Each row was made from one walk, in order. Every step used is in the known rows, and no mark comes twice. Write each row's walk.
Known rows
J-F-R-N-L: [  0  28 -31 -32  14  12  22   2  28 -12 -25 -11  17  15  33 -16  -2 -21
  -9  16 -28  10   5  19  -4 -16  10   3   2  16   3  18 -23  30  -9]
F-R-N-L: [ -9  20 -22 -30  16 -12   8  -5  19 -24 -32  -5  26  -4  17   4   0 -23
 -11  12 -23   0  -1  20   4  -9  17 -13  -2  15   6  20 -28  21   2]
G-V-F: [-12   8  22   6 -25   8   2  -7  -9   3 -12  -1   4   4   1 -10  20  -5
  -3  -7   5  -3  29   1  -5  14  -1   9  -5  -8  18  -8   6  -5   8]
P-X: [ -2  11 -18   9  -4 -10  -5 -10   9  24  -8  12  14 -15  -9  13  11 -18
   6   5 -10  12  -9  16   1  12  -8   2  38  -6  -8  11  10  -6  -8]
V-F-L: [-16   7  -2  16 -14  24 -31  -8 -33   9  -7  -4  -1  -2 -14 -14  15   2
   4   8   2  -8  -1   5  16  15 -10  27  -9 -13  27   7  26 -38   8]
N-R-F-V-G-L: [ 13   5   4  -3  11  11 -17   8  -8 -12 -17  29 -15 -25  17  -1 -43  31
  14 -30  14 -18  19  -2  18  15   1  16  13  33  -2 -23   1  -4  -1]
V-G-L: [ 10   4 -17 -17  34  -8   2 -13 -15  -2 -22  -6  25 -13 -15   6  -6  -8
  25 -26   0   4  11  11  21  12   3 -10   3  19   5   7 -11  -7 -11]
L-F-J-N-R: [ 16 -23   2  -4  -1  -3 -32   8  26  -2  46  -4 -31  -2 -11 -11  24  -4
  -4 -12  23 -15 -43 -13 -13   8   2   1  -4 -10 -14 -12  20  -6  21]
G-V-F-J-N: [ -1 -37  21 -11 -28  10   1  -5   6  -9  25   2  15  -5   2 -10  30 -18
  -3   5  -1   8  19 -16   1  20  21   8 -33   6   8 -24  31   0  13]
V-G-L-N-R: [ 23  23 -17 -22  56   9 -13   5   0   7  15  -7  10 -19 -10   6 -11  36
  31 -22   3  -3   1   1  26   5  -5 -22   9  24 -15  -1 -25  -9   2]
G-L: [  9  11 -26  -1   2   3  -7 -28   9   3 -22   6  19  -7 -10   2   5 -14
  13 -17  -7   8  -2  -2   4  11 -12  -3   2   3   5   7  -7  -2  -6]
L-F-V-G: [  8 -13   4  12   4  -6  -4  19 -37  -5 -11  -9 -13  15 -23   3 -11  12
   5 -12  13 -11   6  10   0   1  -8   7  -9  -9   8  -7  11  -9 -10]
R-E-X: [ -7 -30  14  14 -14 -24  27   3 -13 -10  14  28  -5  -1   0  21  -3  -9
  -9  -8 -11   7  14  -5  -1   0   3  -9  26   2  15   2 -21  23  17]
F-J-N: [ 10 -32  -3  -6 -20 -17   0 -14  11   4  22   2  13 -11 -13  11  13 -19
  -7   3  -6  15 -16 -14   3   5  15   2 -11   0 -11  -8  20  -5   5]
J-F: [  5  19  -9   9 -20   5  12  -8   6  22  -9  -7  -6  11   6 -12   1  -4
  -4  -6 -10  14   0   5 -16  -3 -15  22  21 -10  -5   5   1   0 -10]
F-R-N-L-G-V: [-11  25 -10 -19  24 -14  34  12  36 -20 -33 -13  24   8  26   8  -7 -18
  -3   8 -16 -18   7  11  -9  -6  28 -43 -27   6  20   3 -23  39 -16]
R-N-L-G-V-F: [ -6  14  23  -4  28   9  12  26  16 -23 -19 -20  25   7  19  -9   3 -11
   5  27 -20 -24  20  -8   7   2   8 -19 -32  -4  21  -7  -3   2 -12]
J-N-R: [ 12  -1   6   3 -10 -21 -16  -5  19  17  15  15 -15   0  -1   9   5  -1
 -17  -8  17   6 -23  -9 -11   6   0   3  24   0  -3  -9  -8  -1  10]
X-P: [ -5  16  10  11  -6 -17  -8 -24  -1   8  -8   1 -12 -19  -8   1  -2 -11
   3  10  23  10  -5  -4  10  20  -3   4  12 -24   0   4 -21 -21  -8]
N-J-F-L-G: [ -8   9  -4  26   9  18   3   6  -7  28  -4  -7 -10  38  -5 -27  -4   5
   9  16  14   7 -27  17 -16 -19   0  22  -1 -13   3   9  19 -22 -17]
N-R-E-X: [ -1  -8  18  14  -4 -22   8  11   3  -5  23  29 -30  -3  12  12  -2   7
  -7 -11   4  -5  -3  -3  -4   7   7  -3  44   4  16  -5 -32  26  36]
F-V: [  6   0  -6  22 -36 -10  -4 -12 -10   8 -23  12   3   5  -9   5 -14   7
 -12   6  -8  10   5  -3  -2   1  -9  24   4 -13  14 -11   8   0  -2]
V-F-R-N-L-G: [ -1  18  -5 -27  42   1   5  30  11 -27 -19 -31  18   2  25  11   1  -6
 -15  37 -18 -16   5  15   3 -13  14 -15 -35  11   3  31 -12  10 -17]
F-J-N-L: [ 12 -29  -8 -24  -3  -5  -4 -12  26 -12  20 -11  29  -8   0   7   7 -30
   9  11 -17  10 -11 -24  27   1  13  10 -15   6 -22 -17  16  14  10]
R-F: [-13   3  21  11 -31 -12  -4 -14 -11  -2 -15  13  -9 -24   5   7 -15  -1
 -13 -18   4 -12   4  -1  -9   0  -8   4  22  -1 -22   0   6 -15  -4]
N-L-G-V-F: [ -5  13  20  -1  16  12  14  18  11  -8 -11 -30  14  12  15   1   4  -7
  13  12  -3 -20  22 -14  14   5  -6  -2 -23  -7   7 -17   7  18 -10]
J-F-R-N: [ -1  25 -26 -15  -5   0  25   0  11   2 -22   1   3   9  22 -15   3 -10
 -25   8 -18  15   2  30 -31 -12  15  -1   4   6  10  30 -19  10 -12]
L-G: [  4  12   3  19   3 -27   7   0   1  15 -13 -20  -2   0 -11  21  -9   3
  -5   1   0 -11 -14   1 -12  -4  -9 -15  -2 -19  -5  10   1  -5 -24]
F-R-E: [-13 -12  -4 -13   1 -28  30 -15  -7 -11 -11   4  -9   7  -5  25   6   5
 -31 -23   5   2  12  15   1  -9   9 -15  18   9   3  18 -19  36   7]
L-N-R: [ 10  31   0   6   3  -2 -18  -1   8  18  21  -5 -10 -14  -9   4  -2  36
  -1  -3   0  -1 -17  -5  -1  -7 -15 -10  27  -5 -19  -3 -15  -8  14]
F-V-G: [  7  -5   0   6  -6 -18   7   3 -33   2 -22  -1   7   1 -14  16 -22  14
   2  -3   0   5  20  11  13   2   4  16   4   3  11  -9   2  -5  -8]
L-F: [ -1   3   0  14 -10  -9 -13  -4  -9   5  -5 -13 -18   8 -20  -3  13  -8
  -5 -19  10 -11 -23   3 -19  -1 -23  -7   6 -22  -3  11   4 -10   0]
G-V: [-13  15   9  13 -32 -14  15 -21   3   8 -21   9   8   3  -4  -4   6 -11
   2 -22   3  -1   9   1  -9  10   2  -9  11 -12  16 -16  -4  11   5]
L-F-J-N: [ 11 -40  -2  -2 -13  -9 -13   1   8  -7  33 -10  -6   0 -22  -3  23 -22
  -3  -6   8  -1 -28 -16 -11   3   0  -6 -22 -11 -15  -6  29  -6   2]
J-F-R: [  0  24 -28 -13 -18   0  21 -11   7  17 -14  -7 -12  15  18  -4   2  -8
 -15 -12  -2  16   2  23 -23 -11   0  15  10   1  -3  21  -7  25 -11]
L-N-R-F: [  2  22  21   5 -12   4 -16   3   2   8  24  11 -25 -35   9   4 -22  43
  -8 -13   5 -17  -7 -13  -5  -6 -17 -10  30   4 -40  -8  -8 -14  12]
R-N-J-F-L-G: [-11   9   3  24  18  18   4  15  -2  11 -12   0   1  34  -2 -39  -5   2
  -1  34  -3   6 -31  23 -24 -19  15   5  -8  -7  18  20   6 -37 -17]
G-L-N-R-F: [ 10  19  -2  -7  12  22 -22  -4  16   1  16  18 -11 -41  13  -2 -23  33
  11 -20   1 -13  -2 -20   6   3 -21 -18  16  22 -34  -8  -9  -8   5]
P-X-E: [ -5  18 -11   3  12   5  -7 -28   1   9  -1  26   2 -35 -14  12  23 -19
  20  -3   1   8  15  -2   0  17  -6 -16  35  -4 -10   9   1  -8 -18]

Which walk is each row?
[ -9  15 -11  32   2  -7  -9  -5 -12  20 -12 -10  -2  -1 -22   9  -8   4
  10   4   3 -18 -28   0   2   5  -5 -11 -11 -27  22   4  19 -20 -18] : F-L-G
[ -8  12  -6 -17  -9   0  -5  -3 -18   1 -14 -12  -7   0   7   7  17  -3
 -21   1   9   4  12  24  -8  -1   5  13  -7   7   1  28  -3   1   2] : V-F-R
[ -5  17  10   1  23 -11  25  10  30 -16 -27 -12  30   5  13  -2  -8 -17
   7  15 -24 -18   2  -7   1  -1  11 -37 -15 -11  20 -13 -14  16 -13] : R-N-L-G-V
[  1 -10  10  -6 -14  10 -20  -3 -11  -9  11 -22   7 -19  -7 -10  22  -1
  -1  14 -11  -3   3   3  15   9   7  26 -16  -2  -8   8  25 -25  17] : V-F-J
[-14  -3  20 -25  10  -2  -8   8 -14 -19 -21   4   4  19   8 -17  20  -8
 -36  31   9  16   3  46 -20 -17  29   8  -6  25   2  45 -18 -22  14] : V-F-R-N-J
[  6  -8  -6  22 -28   1 -14   4 -12   4 -10   1 -20  17 -15  -3   1   5
 -13  -5   7  -6  -9  -5 -16  -1 -24  13  -4 -23   9  -8  18  -2  -3] : L-F-V
[  1 -20 -25 -32  12  -7   4   4  19  -8   6 -10  -5  23   5  15  14 -32
 -11 -12  14   2 -13  -5  -9 -11  -8 -14 -16   6 -14   3  -2  38  -9] : J-N-L-F-R
[ -1  19 -27  13 -10  38   2  -7 -12  30  17  -7   7   5 -10 -23  -4  25
  15   8 -17  14  -6  -9   2  -7 -22   8   3 -17   5   0  16 -15 -12] : J-F-L-N
[ -2  -3  16   1  -2  -3  -4 -10 -11  15   8  -3   9  11 -20  -1   2  16
  -6   9   3  23  -9   8  -5 -27  -5  -4  17   5 -34  11 -12 -23  11] : L-N-J
[ -6   3  11  18 -17 -16   2  -6  -5   4   8  22 -14 -23  11   8  -8 -25
  14  22  18  17   2  -3   1  26   8   3   8 -20  14   2 -35 -10   0] : E-X-P
[ 11 -12 -29  -9  12  14 -26 -13  14 -16   8 -14   4 -11 -18 -18  23 -18
  26 -21  -2  -8 -23  -6   3  10  -6  -6 -26  -3  -8   3  19  -6   5] : G-L-F-J
[-17 -26   6  -5  12 -17  22  13 -10 -23  25  18 -48   0  12  12   5 -16
  -8  -7  38   1   7   3 -10  12   9 -25   0 -12  15  15 -41  31   3] : L-F-R-E-X-P
[ 18 -34   7 -18  27   7  -6  22  17 -12  33 -37  20  -3   8  13  11 -15
   5  35 -13  -6  -2 -30  25  -2   9   8 -48   6 -24  -8  32   1 -11] : V-F-J-N-L-G
[ 24 -21 -25 -15  20  14 -36  -2  41  -6  40   6 -16  -6  -7 -16  25 -13
  15 -22  16  -6 -40 -20  -4  17  -4  -5 -19   5  -9 -12  15   4  18] : G-L-F-J-N-R
[ -9  17   1 -22  20   6  21  18  17 -11 -17 -30   6  16  29  12   6 -10
   2   4   4 -20  26   6   6   0  10 -10 -34   7   7   2  -2  41 -12] : N-L-G-V-F-R
[ -8  -3  24   2   0 -22  -8  -9  -4  -7 -24  11  13  13 -11 -19   8 -14
 -19  22  -1  17 -19  28 -18 -15  16  -2  17   8   2  23 -19 -34  12] : R-N-J
[ 11 -36   4 -28   5  15 -17   4  11 -18  27 -21  24  -8   8   0  21 -26
   4  24 -16   8   7 -26  34   6   7  27 -30  14 -19 -11  26  -1  13] : V-F-J-N-L
[ -4  16  11  24 -12 -21  24  -1  10  12 -15  -8   4   6  -4  14  -2   1
   3 -11   1 -14   1  -1 -19   4   3 -26  -6 -21  13 -13   1  12 -16] : L-G-V
[  7  -4 -10 -11  24  15 -11 -19   4   9   4   7  25   8 -16  -8   4   9
  12   1   0  29  -6   3   5 -18 -11 -10  -1  21 -29  11 -15 -15   4] : G-L-N-J
[  0 -32  10 -28  -9  21   3   1  22 -22  21  -9  29  -1  15 -12  25 -29
  10  12  -8   5  23 -29  29  13  18  15 -35  14  -1 -33  26  20  17] : G-V-F-J-N-L
[ -1  31 -14  16   2  19 -34  -5  -1  22  21   4  -9 -11 -17  -7  -2  39
  15   1   1  -9 -27  -5  12   6 -13  -4  16 -13   8  -8   3 -22  18] : F-L-N-R
[-16 -18   6  -9   2 -27  32  -1  -4 -17  12  27 -28 -14  18  25  -7 -17
 -11   6  25  15  20   4   5  13  27 -16  11   1  19  14 -49  33   5] : F-R-E-X-P
[  9  -9  -1 -26  54   5   1  -5 -18   2   3  -6  31   6 -23  -1  -8  14
  28  -6   6  24  11  16  19 -20   5 -19   1  35 -28  14 -19 -22  -2] : V-G-L-N-J
[ -3 -16  24   8 -20 -13   7   7 -41  -8 -22  13  -7 -20   2  15 -42  18
  -3 -14   6 -12  30   3  11   1   5  14  10  14  -9 -15  15 -10 -13] : R-F-V-G
[-12 -18   9 -19   6  -8  16   1 -23 -17  -4  -6 -13   8   1  16  18  12
 -35  -9   7  -2  30  13   7  -3   4   2   3  15   5  24  -8  21   9] : V-F-R-E
[  6  -6   4  17 -32  15   4   0  -5  20 -15  14  -8  43  10 -26 -10   6
 -13  16   3  34   5  11 -18 -20  -3  55  17   3  -5  -3   7  -1   1] : N-J-F-V
[  2   8  28   9  -9  -7 -13  18 -21  -4  -7  18 -29 -21  13   7 -45  36
  -3 -17  21 -25  14   6   9   7   8  24  29  19  -9 -23   5 -11   6] : N-R-F-V-G
[ -7  -5  14  23  -5  -1 -21  11   5  16  21  23 -35 -17   7  11 -26  18
  -8  -5  28 -32 -33 -20 -12   8   1 -10   2  -3  -1 -20  26 -20 -13] : J-N-R-F-L-G
[ 16 -35 -11   1  -9   8  -7  11  11  -7   6   5   0  30  -1   6  -4 -16
  -6   5   2   6  -4 -32   3  -6 -22  13 -19 -10  -2 -29  17  21  -8] : J-N-L-F-V
[  2 -10  -3   4  -9  -3 -19  -5   1  -8  16 -22 -11  -6 -22 -11  22 -10
   6 -11  -1 -14 -27   2  -6   2  -3   0 -12 -19 -12   6  25 -12  12] : L-F-J
[-21  17  -1  31 -13  -1   8  -8   0  15 -15   0   5   6 -13   0  -2   1
  18 -10   6 -23 -11  -2  -5  13   5 -23 -18 -28  41 -18  20  -1 -12] : F-L-G-V
[ -7 -11  18   2 -31  -7 -10 -14  -1 -16   5   2  -6 -39   2  -1 -10  -1
  -2 -10  -7 -15  -4  -3   5   4  10  11   4   7 -32  -4  28 -16  12] : R-F-J
[ -4   4  15   1   0   4  10   1   6   7 -18   8   4  29   7 -38   7 -11
 -18  23  -8  26 -11  27 -30 -22  12  18  21   9  -2  22 -15 -24   2] : R-N-J-F
[  7  -7 -13   7  -9  11 -16   8   3 -10 -14  -9  -4  22  -3  -4  -5  -9
   6   0  -5  -9  -3 -15   9  -5 -25  21  -9 -15   3 -19  11  16   2] : N-L-F-V
[ -5   9  26  14  -5   0  10  15  -3   6  -8 -18  -1   8   4   3   8   5
  -3   1   8 -17  18  -5 -13   9   0 -10 -22 -16  14  -7  11   0 -13] : L-G-V-F
[-10 -26  -6  -8 -12 -27  37   4  -9 -14   5  25  -9   2  14  30  -1 -12
 -17 -12  -2   7  17  14 -12  -3  20 -17  15  14  18  17 -30  46  17] : F-R-E-X
[-16  10   3  10 -15  41  -9  -2 -26  10  13   0  13  -1 -11 -18  15  23
  14   4  -4   0  21 -13  15  14  -8  -5 -24 -14  26 -14  21 -21   9] : G-V-F-L-N
[  7  15  -3   6  22 -17   6   5  16   3 -14 -33  12   3   1  22 -12  -8
  11  10 -13 -17 -12  -9  14 -10 -12  -7  -2 -10 -14  -2  -4  12 -19] : N-L-G
[ 14  -1 -10 -27  53  29  16   6 -11  14   9 -11  23  23  -5 -23  -7  18
  29  -4  -1  33  17  13   8 -25  -3   0   5  33 -31  13 -15 -12 -15] : V-G-L-N-J-F
[ 23   4 -32  -5  14  25  16   3 -10   6 -22   5  15  16   8 -14 -23  11
  22 -10 -12  21  32   0  13   3  -7  28  -8  16  13 -10   4  11 -25] : J-F-V-G-L
[ 13   8 -17  19 -39  15  13  -1  -1  18 -15   7  -7  22  11 -13 -13   9
 -11   7 -13  21  12  -4 -14  -7 -17  45   7 -13   9 -11  11   9 -14] : J-F-V
[-20   3   3  17 -19  20 -16 -11 -29   9  12  14   0 -30 -11   2 -21  28
   7  -7  -5 -10  -3 -14   8  -3 -16 -10   4  -4 -16  -9  23 -28  -3] : R-F-L-N
[ -6 -10  -2  22   5  13  -4  13 -12   3  50  32 -17  -8  -3   4  -8  37
  12   0  -8  -5  -5 -12  15   5  -2 -17  24  -4  26 -14 -16   9  37] : F-L-N-R-E-X
[  7 -11  12   8   8  -7  12  21   2   0  49  25 -20  -8   5  17  -7  34
  -2  -1 -11   2   5 -15   2  -3  -5 -23  35   6  -5  -9 -34  21  30] : L-N-R-E-X
